In the rows, 100 means zero.
Known rows, with every step that occurs:
refo > burim: 92	133	88	107	101	80	120	90	84	109	143	93	118	130	73	138	103	119	111	81	84
vukan > meku > sezuge: 80	116	99	96	57	88	128	92	103	76	127	83	114	135	90	118	109	118	116	77	101
rupe > meku > vukan: 77	129	101	106	90	99	113	125	98	107	137	91	134	152	85	150	99	108	93	90	102
burim > refo > meku: 115	128	78	98	88	97	118	99	112	69	136	60	131	144	92	114	109	106	89	66	75
refo > meku > sezuge > burim > depuve: 108	98	92	109	91	105	150	83	94	73	144	84	122	142	56	146	101	130	116	80	82
sezuge > burim > refo: 108	122	99	91	84	94	128	76	90	112	137	71	124	138	78	136	103	107	101	81	72
sezuge > burim > refo > meku > vukan: 110	110	98	104	101	107	119	80	91	109	143	59	129	153	71	146	83	84	102	69	76
burim > depuve > vukan > meku > sezuge: 73	112	93	97	66	93	136	98	104	76	120	96	92	126	97	116	93	138	126	99	87
sezuge > burim > depuve > vukan > meku: 62	110	99	99	92	109	137	91	85	108	135	91	99	127	84	129	93	125	118	112	73
vukan > meku > refo > burim > sezuge: 77	95	105	97	92	89	123	54	90	85	153	43	83	128	75	104	92	104	115	68	62
vukan > meku: 74	132	91	96	69	93	118	105	102	87	129	81	121	132	93	114	117	113	102	87	95
refo > burim > depuve > vukan > meku > rupe: 51	118	89	89	109	100	126	116	102	92	148	94	92	117	70	121	76	130	122	96	69
burim > refo > meku > rupe: 108	125	77	79	94	103	116	118	125	60	142	72	143	149	77	117	100	105	94	60	80
depuve > vukan > meku > sezuge: 69	112	100	95	69	89	123	94	100	84	121	101	101	139	109	118	95	116	127	90	102
depuve > vukan > meku: 62	126	92	96	83	93	114	106	98	95	124	99	109	137	112	114	100	111	113	99	95
depuve > vukan > meku > sezuge > burim > refo: 79	92	113	91	78	100	130	62	88	102	133	67	87	136	96	122	79	99	123	83	75
meku > refo > burim > sezuge: 103	103	101	98	98	81	124	55	88	94	150	69	98	136	72	122	94	113	119	66	69
vukan > meku > refo: 81	117	92	95	79	83	114	104	104	82	139	70	112	151	83	117	97	113	107	70	82
vukan > meku > rupe > refo > burim > depuve: 58	120	104	82	107	102	132	121	124	79	171	71	110	103	53	116	86	124	88	82	62
sezuge > burim: 95	124	99	98	90	94	130	86	81	114	137	101	136	143	74	149	110	116	111	90	94

Rows:
111	111	91	100	101	107	126	79	94	90	147	56	130	146	76	132	101	97	96	70	68 -> sezuge > burim > refo > meku
61	101	112	101	102	92	138	89	107	85	156	79	78	105	83	119	73	126	106	91	66 -> rupe > refo > burim > depuve > vukan > meku > sezuge
50	105	116	72	108	117	138	118	117	94	160	98	115	121	75	128	76	118	99	104	73 -> sezuge > burim > depuve > vukan > meku > rupe > refo
101	108	106	99	79	90	139	74	83	103	134	105	126	146	71	152	103	119	124	82	101 -> meku > sezuge > burim
47	98	122	74	114	109	125	82	115	85	164	79	94	110	93	100	78	96	104	90	76 -> depuve > vukan > meku > rupe > refo > burim > sezuge
62	126	107	71	87	102	120	132	134	73	155	87	138	127	81	113	100	108	83	79	92 -> vukan > meku > rupe > refo
98	126	94	98	104	98	122	118	123	67	154	87	147	141	92	123	110	107	74	72	90 -> rupe > refo > meku
67	89	107	98	105	91	119	56	84	95	149	62	70	132	94	104	76	103	126	80	64 -> depuve > vukan > meku > refo > burim > sezuge
64	105	94	106	116	81	109	90	84	104	151	77	81	143	86	124	67	106	125	74	66 -> depuve > vukan > meku > refo > burim
92	129	98	101	107	89	135	103	108	96	160	85	113	108	64	132	97	136	85	88	64 -> rupe > refo > burim > depuve
54	121	102	71	95	106	128	138	134	73	149	103	115	119	88	111	84	127	93	101	79 -> burim > depuve > vukan > meku > rupe > refo
87	135	102	71	94	93	121	132	131	79	151	114	153	136	79	130	101	117	86	79	99 -> meku > rupe > refo
54	109	100	80	99	114	136	112	100	99	141	101	110	132	71	130	83	125	123	107	78 -> sezuge > burim > depuve > vukan > meku > rupe
91	113	83	106	118	78	123	95	87	103	147	98	88	139	70	138	68	138	125	84	59 -> meku > refo > burim > depuve > vukan
55	116	105	100	113	97	130	103	105	97	159	78	86	103	86	115	80	122	94	100	57 -> rupe > refo > burim > depuve > vukan > meku
102	96	110	101	101	110	152	89	112	69	162	81	127	131	61	141	94	124	93	77	77 -> rupe > refo > meku > sezuge > burim > depuve
64	96	114	99	83	98	132	73	81	105	132	96	99	142	94	135	86	106	133	93	95 -> depuve > vukan > meku > sezuge > burim
96	94	95	108	104	106	145	83	89	82	138	103	111	146	77	144	84	130	128	90	82 -> refo > meku > sezuge > burim > depuve > vukan
101	128	87	109	95	96	113	111	101	91	131	94	141	156	84	143	98	101	105	76	102 -> refo > meku > vukan
78	110	95	112	122	87	114	109	88	98	168	67	108	151	65	145	84	117	97	67	66 -> rupe > meku > refo > burim
79	101	105	99	66	103	149	78	92	89	137	73	102	125	62	132	101	131	120	92	79 -> vukan > meku > sezuge > burim > depuve
86	117	92	101	97	91	115	123	104	82	150	79	126	162	81	139	99	122	90	73	83 -> rupe > meku > refo
75	111	92	105	102	80	113	89	90	97	157	58	94	138	66	124	85	109	114	63	65 -> vukan > meku > refo > burim
96	133	83	108	96	84	133	97	90	101	141	88	110	118	61	136	103	142	109	90	69 -> refo > burim > depuve
